Each row was made from one small tree. The marks that hang from a mark follow it in brackets, in alphabetical order. Every link used is in the known rows. Write each row's tree.
Known rows
R{V X{M{P}}}: [ 1.87 -1.18 -0.68  0.64 -0.91  0.94  1.28  0.08  0.09  1.31 -0.34 -1.58
 -0.66 -0.03  0.09 -1.20  0.40  0.19 -1.08  0.33 -0.45  1.05  1.64 -0.74
 -0.63]
W{V{R{X{M{P}}}}}: [ 2.34 -1.50 -0.35  0.76  0.40 -0.51  2.30  0.24 -0.30 -0.41 -0.22  0.84
 -0.47 -1.46  0.30 -0.27 -0.12 -0.85  0.25  0.11  0.39  1.62  1.18 -0.46
 -0.12]
M{X}: [ 0.31 -0.25 -1.16  0.18 -0.54  0.69 -0.68  0.00  0.15 -0.18 -0.43  0.05
 -0.61  0.57 -0.24 -0.14  0.19 -0.33 -0.26 -0.93 -0.48  2.25 -0.23  0.34
 -0.39]
D{J}: [-0.20  0.01 -0.36  0.07 -0.70  0.06  1.08  1.46  0.31 -1.01 -0.20 -0.69
 -0.29 -0.87  0.50 -0.02 -0.34  0.93  2.75  0.31  0.52  0.72  0.77 -1.35
  0.31]
P{V{R{X{M}}} Z{S}}: [ 1.71 -1.32 -0.12 -0.27  2.45 -0.02  5.37  0.30 -0.31  0.04 -0.30  0.46
 -0.20 -1.21 -0.05 -2.57  1.18  0.41  0.78 -1.38  1.13  0.42  1.31  1.03
  0.65]
P{V{R} Z}: [ 1.61 -0.71  0.23 -0.40  2.16 -0.35  2.33  0.26 -0.20 -0.20 -0.18  0.58
 -0.47 -0.98  0.59 -0.50  0.64  0.30  1.72 -0.01  1.30 -0.92  0.29  0.65
  0.80]
G{K}: [ 0.19  0.23  0.45  0.46  0.54  0.11  1.29 -0.74 -0.22 -0.09  0.31  0.06
  0.15  1.58 -0.07  0.44  0.60 -0.20  0.49  0.19 -0.51  0.98  0.27  1.65
 -0.40]
R{V X{M{P{Z{S}}}}}: [ 2.20 -1.25 -0.63  0.36 -0.07  0.83  2.34  0.07 -0.06  1.68 -0.36 -0.94
 -0.38 -0.42  0.06 -2.32  0.94  0.91  0.04 -1.18  0.32  0.90  2.24 -0.60
 -0.37]
M{P{V Z{S}} X}: [ 3.30 -0.89 -1.07  0.05  0.83  0.49  0.54  0.05  0.01  0.08 -0.59  1.07
 -0.94 -0.75  0.17 -0.33  0.72  0.91  0.66 -2.32  0.96  1.89  0.90  0.39
  0.07]
G{K{J}}: [ 0.73  0.00  0.91  0.64 -0.20  0.63  2.98 -1.23 -0.38 -0.40  0.30  0.98
  0.50  1.24 -0.09 -0.29  0.77  0.85  0.28 -0.33 -0.73  1.72  0.28  1.02
 -0.58]
U{G{K{J{D}}} V{R}}: [ 1.00 -0.49  0.20  0.45 -0.04  0.90  1.36 -1.25 -0.80 -2.87 -0.12  1.61
  0.48  1.49  0.29 -2.24  0.34 -0.20  0.35  1.61 -1.44  1.66 -0.52 -1.06
 -0.53]
K{G J{D}}: [-1.28 -0.52 -0.43 -0.30 -0.95  0.79  2.04 -0.53 -0.36 -0.38 -0.08  0.39
  0.26 -0.01  0.49 -1.77 -0.88  1.11 -0.92  0.05  0.28  1.55 -0.55 -0.95
 -0.97]
X{M{P{V}}}: [ 2.15 -1.04  0.13  0.17 -0.28  0.12  0.98 -0.44 -0.22 -0.24 -0.09 -0.10
  0.34 -0.97  0.05  0.40  0.42  0.95 -0.30 -0.08  0.22 -0.31  0.56  1.22
 -0.37]
P{Z}: [-0.14 -0.23  0.07 -0.40  0.86 -0.05 -1.07 -0.18 -0.12  0.48 -0.09 -0.26
 -0.02  0.17  0.35 -0.08  0.30  0.79  1.52 -0.51  0.45 -0.43  0.46  0.50
  0.08]
X{M{P{V{R} Z{S}}}}: [ 3.09 -1.19  0.14 -0.01  0.96 -0.29  4.67 -0.23 -0.34 -0.05 -0.15  0.91
  0.64 -1.89  0.48 -1.18  1.53  0.76  0.28 -1.42  1.36  0.42  0.78  1.24
  0.45]
V{R{X{M{P{Z}}}}}: [ 1.90 -1.31 -0.61  0.34  0.88 -0.05  3.64 -0.01  0.00  0.44 -0.26 -0.82
 -0.01 -0.54  1.05 -0.98  1.18 -1.06 -1.91 -0.25  0.00  3.04  0.85  0.79
  0.47]
V{R{X{M}}}: [ 0.59 -0.96 -0.52  0.36  0.53  0.06  4.55  0.18 -0.01 -0.03 -0.18 -0.75
  0.06 -0.36  0.30 -1.50  0.91 -1.45 -1.94  0.23 -0.39  2.61  0.39  0.72
  0.33]
S{Z}: [ 0.37 -0.63  0.32 -0.02 -0.31 -0.70 -2.08 -0.31  0.16  0.22 -0.18 -1.11
 -0.04  0.82 -0.75 -0.04  1.17  0.09  0.38 -0.57  0.92 -0.96  0.71  0.03
  0.59]
G{K{J{D}} U{V{R{X}}}}: [ 0.39 -0.73  0.38  1.30  0.95  1.27  4.68 -0.23 -0.55 -2.55  0.16  2.29
  0.27  0.89 -0.91 -0.96 -0.36  1.30 -3.24  0.05  0.05  4.25  0.86 -0.47
 -0.63]
W{V{R{X}}}: [ 1.13 -0.94 -0.26  0.48  1.09 -0.59  1.53  0.73 -0.22 -0.48 -0.21  1.18
 -1.05 -0.96  0.06 -0.47 -0.64 -1.06  1.11  0.37  0.46  0.80  0.90 -1.31
  0.16]
G{K U{V}}: [ 0.24 -0.11  1.15  1.05  0.21  0.88  0.19 -0.69 -0.43 -1.72  0.51  1.79
  0.34  1.77 -1.49  1.19 -0.21  1.42 -1.28 -0.39 -0.29  0.21  0.81  0.53
 -0.94]
W{V{R}}: [ 1.24 -0.58  0.19  0.35  0.65 -0.84  1.65  0.42 -0.33 -0.82 -0.04  1.89
 -0.43 -1.49  0.11 -0.21 -0.44 -0.57  2.26  0.09  0.99 -0.33  0.30 -1.05
  0.17]
R{V}: [ 0.72 -0.05 -0.04  0.17 -0.61  0.50  0.37  0.25  0.03  0.84 -0.11 -0.26
 -0.54 -0.12 -0.17 -1.00  0.16  0.53  1.23  0.34  0.39 -1.42  0.57 -1.31
 -0.24]
X{M{P}}: [ 1.50 -0.73 -0.08  0.30 -0.93  0.09  0.87 -0.56 -0.12  0.12 -0.03 -0.41
  0.73 -0.65  0.30  0.20  0.66  0.28 -0.98 -0.34 -0.20  1.00  0.31  1.08
 -0.38]
U{V}: [-0.30 -0.56  0.13  0.29 -0.45  0.37 -2.25 -0.22 -0.31 -0.99 -0.15 -0.04
  0.05  0.54 -0.54  0.47  0.12  0.41  0.35 -0.37 -0.14 -1.58  0.49 -0.39
 -0.71]

Which tree is each row?
[ 2.05 -1.25  0.15 -0.17  0.44  0.11  0.14 -0.56 -0.32  0.13 -0.19 -0.31
  0.29 -0.89  0.38  0.40  0.65  1.59  0.93 -0.48  0.48 -0.67  0.91  1.73
 -0.27] => X{M{P{V Z}}}
[ 1.80 -1.36 -0.44  0.33  0.33  0.51  0.94 -0.04 -0.03  0.12 -0.31 -1.10
 -0.48 -0.24  0.02 -0.06  0.04  0.23 -1.65  0.21 -0.48  1.19  1.28  0.81
 -0.34] => R{X{M{P{V}}}}
[-0.75 -0.64  0.41  0.33 -1.12  0.95 -0.70 -0.33 -0.30 -0.85  0.31  1.07
  0.05  1.08 -0.87  0.36 -0.98  1.02 -2.32 -0.62 -0.05 -1.41  0.18 -1.26
 -1.13] => K{G{U{V}}}
[ 3.31 -0.97 -0.51  0.59  1.17 -0.16  2.92  0.59  0.16 -0.20 -0.29  0.16
 -1.03 -1.00  0.85  0.06  0.21 -1.03 -2.34  0.52  0.38  1.83  0.70 -0.49
  0.70] => M{P{V{R{X}}}}
[ 0.46 -1.00  0.89  0.70 -1.50  1.20  3.77 -0.61 -0.45 -1.44  0.32  2.47
  0.53  0.12 -0.47 -0.89 -0.14  1.27 -3.39 -1.07  0.11  0.35 -0.10 -1.96
 -0.85] => K{G{U{V{R}}} J}
[ 2.83 -1.13  0.07  0.30  0.07 -0.20  3.60 -0.22 -0.20 -0.48 -0.12  0.30
  0.38 -1.51  0.47 -0.21  0.98 -0.02 -0.88  0.12  0.54  0.59  0.18  1.17
  0.14] => X{M{P{V{R}}}}
[ 3.01 -0.76 -1.16  0.44 -0.18  0.61 -0.62  0.06  0.16 -0.37 -0.57  0.46
 -1.14 -0.35  0.19  0.82 -0.02  0.04 -0.83 -0.70  0.04  1.99  0.23  0.18
 -0.29] => M{P{V} X}
[ 1.76 -0.82 -0.01 -0.02 -0.03 -0.05  2.00 -0.60 -0.27  0.52 -0.06  0.21
  0.97 -0.97  0.28 -0.80  1.23  1.05  0.08 -1.90  0.62  0.79  0.91  1.21
 -0.09] => X{M{P{Z{S}}}}
[ 1.81 -1.37 -0.62  0.34 -0.30  0.96  0.49 -0.07  0.01  1.66 -0.42 -1.77
 -0.62  0.05  0.32 -1.23  0.54  0.80  0.02 -0.13 -0.16  0.70  1.98 -0.28
 -0.52] => R{V X{M{P{Z}}}}
[ 3.24 -1.21 -0.45  0.23  1.94 -0.20  2.06  0.38  0.07  0.24 -0.36 -0.06
 -1.07 -0.87  1.17  0.08  0.42 -0.37 -0.87  0.04  0.74  1.44  1.12  0.01
  0.77] => M{P{V{R{X}} Z}}
[ 0.87 -0.85 -0.29  0.63  0.48  1.21  1.34 -0.98 -0.68 -2.47 -0.28  0.84
 -0.15  2.01  0.30 -2.58  0.01 -0.68 -0.89  1.73 -1.98  2.72  0.06 -1.32
 -0.52] => U{G{K{J{D}}} V{R{X}}}
[ 0.49  0.14  0.11 -0.02 -0.01  0.94  0.23 -1.36 -0.53 -1.55  0.03  1.20
  0.36  1.63  0.28 -2.01 -0.44  0.47  0.74  1.76 -1.71  2.08 -0.67 -0.46
 -0.46] => U{G{K{J{D}}}}
[ 3.66 -1.09 -0.45  0.22  2.20 -0.28  4.07  0.54  0.00  0.27 -0.31  0.79
 -0.77 -1.40  0.85 -1.09  0.81 -0.22 -0.92 -1.14  1.28  1.62  1.39 -0.42
  0.97] => M{P{V{R{X}} Z{S}}}
[-1.02 -0.38  0.04  0.00 -0.84  1.16  2.94 -0.26 -0.33 -1.01  0.23  1.97
  0.52 -0.19 -0.33 -1.44 -1.64  2.15 -2.91 -0.22  0.65  2.18 -0.45 -1.63
 -0.87] => K{G{U} J{D}}
[ 0.28 -1.01 -0.50  0.32 -0.62  1.08  1.34  0.13 -0.01  1.22 -0.32 -1.71
 -0.57  0.27 -0.46 -1.91  0.30  0.46  0.12  0.41 -0.53  0.04  1.43 -0.37
 -0.70] => R{V X{M}}
[ 2.27 -1.17 -0.61  0.36  1.12 -0.13  5.55  0.13 -0.05  0.47 -0.24 -0.04
  0.23 -1.03  0.74 -2.02  1.56 -0.91 -1.96 -1.38  0.49  3.25  1.09  0.52
  0.65] => V{R{X{M{P{Z{S}}}}}}
[ 1.68 -1.57 -0.44  0.05  0.92  0.46  0.20 -0.14 -0.12  0.50 -0.36 -1.26
 -0.48 -0.19  0.26 -0.08  0.24  0.84 -0.56 -0.19 -0.20  0.75  1.60  1.16
 -0.29] => R{X{M{P{V Z}}}}
[ 2.76 -1.30  0.10 -0.02  0.80 -0.20  2.79 -0.37 -0.28 -0.13 -0.18  0.04
  0.40 -1.46  0.76 -0.15  1.28  0.62  0.37 -0.37  0.87  0.22  0.57  1.69
  0.28] => X{M{P{V{R} Z}}}
[ 1.91 -0.92 -0.20 -0.20  2.84 -0.22  4.66  0.71 -0.13  0.05 -0.31  0.82
 -0.76 -1.07  0.19 -2.17  0.78  0.05  0.64 -1.16  1.31  0.52  1.24  0.04
  1.00] => P{V{R{X}} Z{S}}
[ 2.18 -0.69 -1.28  0.21 -0.15  0.52 -1.66 -0.35  0.19  0.45 -0.55 -0.17
 -0.72  0.21  0.77  0.70  0.55  0.05 -0.39 -1.50  0.04  3.07  0.40  0.46
 -0.17] => M{P{Z} X}
[ 0.74 -0.33  1.62  1.23 -0.43  1.31  2.02 -1.11 -0.62 -2.00  0.52  2.70
  0.76  1.49 -1.44  0.52  0.02  2.52 -1.52 -0.91 -0.51  0.96  0.84 -0.07
 -1.13] => G{K{J} U{V}}
[ 2.05 -0.58  0.24 -0.38  2.49 -0.51  4.61  0.42 -0.27 -0.21 -0.13  1.64
 -0.17 -1.58  0.20 -1.74  1.10  0.56  1.87 -1.44  1.88 -0.66  0.58  0.17
  1.00] => P{V{R} Z{S}}
[ 0.55 -0.35  0.83  1.13  0.55  1.03  4.75 -0.51 -0.65 -2.81  0.31  3.07
  0.80  0.45 -0.87 -0.67 -0.18  1.76 -2.20 -0.18  0.51  3.32  0.31 -0.17
 -0.63] => G{K{J{D}} U{V{R}}}
[ 0.18 -1.67  0.54  0.80 -1.52  1.61  4.64 -0.69 -0.49 -1.18  0.17  1.39
  0.59  0.40 -0.73 -1.64  0.01  1.26 -4.22 -1.05 -0.60  1.40  0.54 -1.20
 -1.19] => K{G{U{V{R{X{M}}}}} J}
[ 1.38  0.10  0.74  0.23 -0.53  0.96  0.35 -1.70 -0.43 -1.06  0.20  1.23
  0.33  2.10  0.22 -1.45  0.36  0.26  0.65  1.17 -2.28  0.82 -0.50 -0.30
 -0.40] => U{G{K{J}}}
[ 1.38 -0.94 -0.03 -0.04 -0.22  0.04  0.12 -0.76 -0.21  0.55 -0.11 -0.59
  0.73 -0.56  0.57  0.21  0.90  0.91  0.08 -0.78  0.12  0.69  0.67  1.47
 -0.31] => X{M{P{Z}}}
[ 1.44 -0.44  1.53  1.42 -0.07  1.02  4.75 -0.90 -0.57 -2.24  0.50  3.14
  0.82  0.88 -0.98 -0.05  0.65  1.51 -2.27 -0.79 -0.12  1.91  0.50 -0.17
 -0.53] => G{K{J} U{V{R}}}
[-0.21 -0.88  0.94  0.55 -1.92  1.46  1.23 -0.80 -0.47 -1.17  0.31  2.09
  0.49  0.74 -0.86 -0.37 -0.65  2.25 -2.75 -1.14 -0.23 -0.61  0.24 -1.85
 -1.37] => K{G{U{V}} J}
[ 0.16 -0.39  0.24  0.24 -0.39  1.30 -1.97 -1.59 -0.84 -2.58 -0.12  1.11
  0.39  2.09 -0.19 -1.57 -0.35  0.98  1.02  1.45 -1.90  0.52 -0.16 -0.88
 -1.18] => U{G{K{J{D}}} V}
